Each row was made from one path, in order. Every step used is in the known rows, and no mark comes twice. Write each row's path.
Known rows:
d > a > g > n: -45; -11; 18; -11; -7; -8; 8; 33; 1; 2; -21; -18; 10; -25; -9; -3; 7; 3; 6; 15; 48; 5; -9; 22
t > q: 22; -21; -11; -4; 2; 31; 7; -2; 2; 5; -21; 1; 24; 13; -4; 2; -5; 3; 0; -2; -2; 13; -3; -41
u > a > n > t > q > g: -42; -35; -15; 31; 33; 55; -4; -13; -10; 22; -12; -1; 18; 20; -3; 2; -15; 49; 5; 4; 86; 30; 19; 49
d > g > n: 16; -12; 35; 1; -23; -27; 1; 29; 7; 13; -7; -17; 15; -2; 7; 19; -13; 16; 4; 21; 15; -5; 27; 59
q > a > u: -3; -34; 17; 3; 3; -30; -29; -2; -10; -16; 5; -7; -7; -18; -9; -2; 4; 36; -2; 2; 55; -14; 20; -4
g > n > u > a: 7; -29; 51; -12; -8; -58; -3; 32; 9; -23; -3; 27; 27; 2; -9; 12; -17; 34; 11; 30; 60; -8; -35; 57
q > a > n > u: 10; -29; 30; -4; -5; -22; -27; 26; -10; 0; 1; -4; -17; -21; -17; -6; -12; 8; 4; 13; 36; 15; -4; 36
u > a > t: -27; -8; 29; 14; 12; -7; -5; -16; 8; -1; 12; -7; 48; 2; -3; -2; -11; 11; 4; 7; 30; 2; -7; 20
n > u > a > t > q > g: 9; -26; 40; 2; 31; -1; 2; -11; 6; -3; -4; 22; 55; 17; 6; 8; -5; 27; 12; 25; 80; 17; 2; 18
a > n: -19; 20; 0; 22; -7; -11; -12; 10; -8; 12; -5; -17; -7; -9; -19; 3; -8; -11; -1; -5; 3; 25; 24; 12
d > a > g: -41; -12; 1; 2; 9; 14; 1; 11; 0; 0; -19; -16; 12; -20; 6; -12; 30; 2; 4; 6; 27; 16; -12; -22
q > g > n: -7; 20; 11; -11; 9; -27; 10; 19; -6; 1; 9; 5; -16; -4; 3; 16; -22; 28; 5; 17; 67; -11; 22; 67
q > a: 14; -37; 7; -15; 2; 15; -7; 2; -10; -11; 10; -5; -13; -17; 8; -14; -11; 37; 0; 4; 22; -10; -18; 19
d > g > n > t: -30; -45; 29; 1; -9; 4; 5; 16; 11; 41; 6; -19; 6; 3; 2; 14; -20; -4; 3; 10; 37; -8; 20; 97
n > a > g: 6; 20; -18; 4; -1; -2; -5; 18; 3; -4; 18; -4; -9; -16; -31; -17; 7; -10; 3; 6; 64; -10; -50; -7
d > a > g > n > t > q: -69; -63; 1; -13; 7; 57; 21; 18; 9; 31; -28; -23; 22; -6; -14; -6; -6; -11; 2; 6; 69; 13; -22; 13
u > a > g > n > t > q: -42; -65; -2; 1; 8; 45; 13; 17; 12; 8; 2; -12; 51; 8; -29; -3; -16; 29; 4; 10; 94; 5; -19; 19
n > t > a > u: -54; -31; -3; 17; 4; -53; -16; -20; 5; 8; 0; -27; -7; -4; -23; 9; 14; -48; -7; -14; 71; -1; 17; -44
a > g > n > t: -64; -25; -2; -5; 0; 17; 14; 21; 11; 24; 23; -23; 4; -14; -33; -3; -18; -25; 0; 3; 77; -5; 2; 50
u > a: -2; -21; 8; 13; 9; -6; -6; -5; 0; -20; -2; 8; 24; 8; 9; -3; 1; 46; 5; 8; 19; -2; -22; 13
a > t > n: -22; 26; 14; -9; -4; -3; 18; -9; -3; 38; 13; -12; 5; 2; -18; 10; -7; -19; 5; 0; -18; 20; -26; -25
q > g > n > u > a > t: -25; -8; 67; -11; 17; -62; 4; 13; 9; -6; 17; 20; 34; -1; -6; 20; -28; 23; 16; 36; 114; -6; 7; 89
t > q > a: 36; -57; 1; -17; 2; 48; -1; 0; -8; -6; -12; -7; 8; -1; 1; -12; -16; 41; -2; 2; 22; 0; -25; -26
u > a > g > n: -17; -12; 12; 5; -5; -20; 4; 29; 6; -18; 13; -13; 35; -11; -22; 2; -7; 40; 7; 21; 81; -7; -10; 23
u > a > t > n: -23; 8; 25; 1; 2; -8; 10; -17; -2; 18; 7; -3; 30; 10; -8; 7; -7; 18; 12; 10; 4; 16; -45; -10

Which path is each row?
-29; -89; 21; -9; 0; 11; -10; 7; -1; 17; -5; -10; 3; -6; -30; 5; -31; 27; -2; 1; 94; -14; 12; 35 => g > n > t > q > a > u
26; -60; 31; -36; -11; 3; 4; 48; 4; -12; 0; -7; 20; -22; -32; -3; -18; 21; 3; 26; 90; 0; -28; -8 => t > q > a > g > n > u
-29; -53; 4; -18; -2; 39; 18; 11; 11; 32; -6; -6; 13; 13; -21; 7; -34; -12; -1; 0; 45; 0; -5; 36 => g > n > t > q
21; -3; -13; -2; 24; 34; 11; -6; -8; 3; -11; 9; 6; 13; 9; 8; -4; 35; 3; 6; 37; 13; 17; -17 => t > q > g
-4; -5; 31; -17; -12; -40; 6; 45; 12; -6; 10; -2; 13; -18; -32; 9; -4; -16; 4; 24; 72; 4; -9; 19 => a > g > n > u
17; -5; 4; -15; 11; 14; 19; 15; -5; 3; -9; 8; 8; 10; -1; 19; -26; 35; 7; 16; 64; 1; 21; 29 => t > q > g > n
-64; -32; -17; 14; 31; 64; 2; -11; -12; 43; -36; -5; -6; 7; 12; -2; -1; 6; 3; -3; 47; 41; 19; 43 => d > a > n > t > q > g
-52; -29; 10; -13; -2; 8; 10; 9; 9; 26; 13; -4; -7; 0; -15; 6; -33; -21; 0; 2; 41; -11; -2; 77 => g > n > t
15; 12; 13; -14; -11; -31; 3; 26; 4; 0; 6; 8; -19; -8; -29; 1; -33; 2; 7; 16; 54; -29; -56; 55 => g > n > a
-23; -29; -21; -4; 35; 63; 16; -19; -3; 32; -3; 9; -3; 21; 10; 3; -11; 13; 2; -3; 61; 9; 15; 21 => n > t > q > g
-8; 14; 42; -21; -6; -40; 13; 3; 5; 32; 10; 9; 5; 4; -23; 13; 0; -41; 9; 13; -4; 27; -43; -21 => a > t > n > u
-52; -12; 8; -12; 20; 12; 15; 6; -1; 28; 22; 4; -21; 1; 3; 11; -30; 6; 4; 8; 88; -16; 21; 105 => q > g > n > t
-14; -3; 12; 18; -8; -84; -21; -7; -1; -17; -11; -23; 0; -9; -22; 17; 21; -32; -5; -5; 55; 3; 15; -80 => t > a > u
-55; -26; -20; 4; 7; 1; 7; -4; 7; 12; 12; -45; -3; -12; -24; -8; 15; -58; -7; -9; 83; 10; -12; -49 => n > t > a > g
-38; -27; -19; 19; 9; 60; -2; -6; 1; 41; -13; -14; 8; 11; -28; 0; -19; -28; -3; -13; 19; 39; 18; 0 => a > n > t > q
-3; -30; -3; -7; 1; 25; -6; 15; -7; -8; 21; -25; -5; -31; -7; -21; 4; 27; -2; 6; 59; -4; -7; -5 => q > a > g
35; 1; 33; 1; -22; -32; -6; 36; 5; 15; -1; -7; 0; -4; -8; 10; -23; 13; 9; 25; 43; -27; -27; 78 => d > g > n > a
-19; -84; 0; 4; 14; 34; -18; -17; -4; 15; -5; -9; 5; -2; -16; -5; -10; 26; -6; -9; 67; -4; 13; -3 => n > t > q > a > u
-1; -4; 50; -24; 13; -24; 18; 19; 10; 17; 1; 15; 29; 6; -22; 22; -35; -14; 9; 25; 86; 6; 16; 38 => a > t > q > g > n > u
-39; -48; -9; 31; 15; 50; -7; -12; 1; 21; -18; -9; 31; 19; -18; -5; -18; 20; 3; -4; 34; 31; 4; 25 => u > a > n > t > q
-1; -27; 21; 7; 7; -24; -8; 21; 8; -28; 4; 11; 40; -7; -8; -8; 23; 21; 10; 24; 65; 11; -33; -2 => n > u > a > g
-13; 24; 16; 0; 7; -8; -6; -7; 7; 18; 19; -6; 7; -5; -28; -8; -20; -37; 6; 5; 37; -15; -37; 29 => n > a > t
9; -45; 45; -2; 11; -6; 0; -4; 15; -3; -13; 12; 71; 18; -12; 3; -10; -2; 9; 18; 38; 16; -20; -16 => n > u > a > t > q
-63; -34; 22; 5; -8; -76; -8; 2; 8; 11; 0; -27; -5; -11; -36; 21; -9; -44; -6; -4; 95; -12; 13; -12 => g > n > t > a > u
24; -17; 24; -10; -5; -36; 5; 11; -2; -8; -12; 31; 4; 16; 1; 9; 13; 34; 15; 24; -1; 19; -82; -11 => t > n > u > a
-4; 14; 21; 5; -14; -76; -20; 22; 3; -5; -1; 8; -13; -14; -46; 12; -17; 10; 5; 13; 76; -31; -15; 45 => g > n > a > u
-9; 11; 7; -4; 28; 31; 13; -18; -1; 23; 3; -6; 29; 12; -5; 9; -17; -4; 3; 5; 49; 14; 35; -9 => a > t > q > g
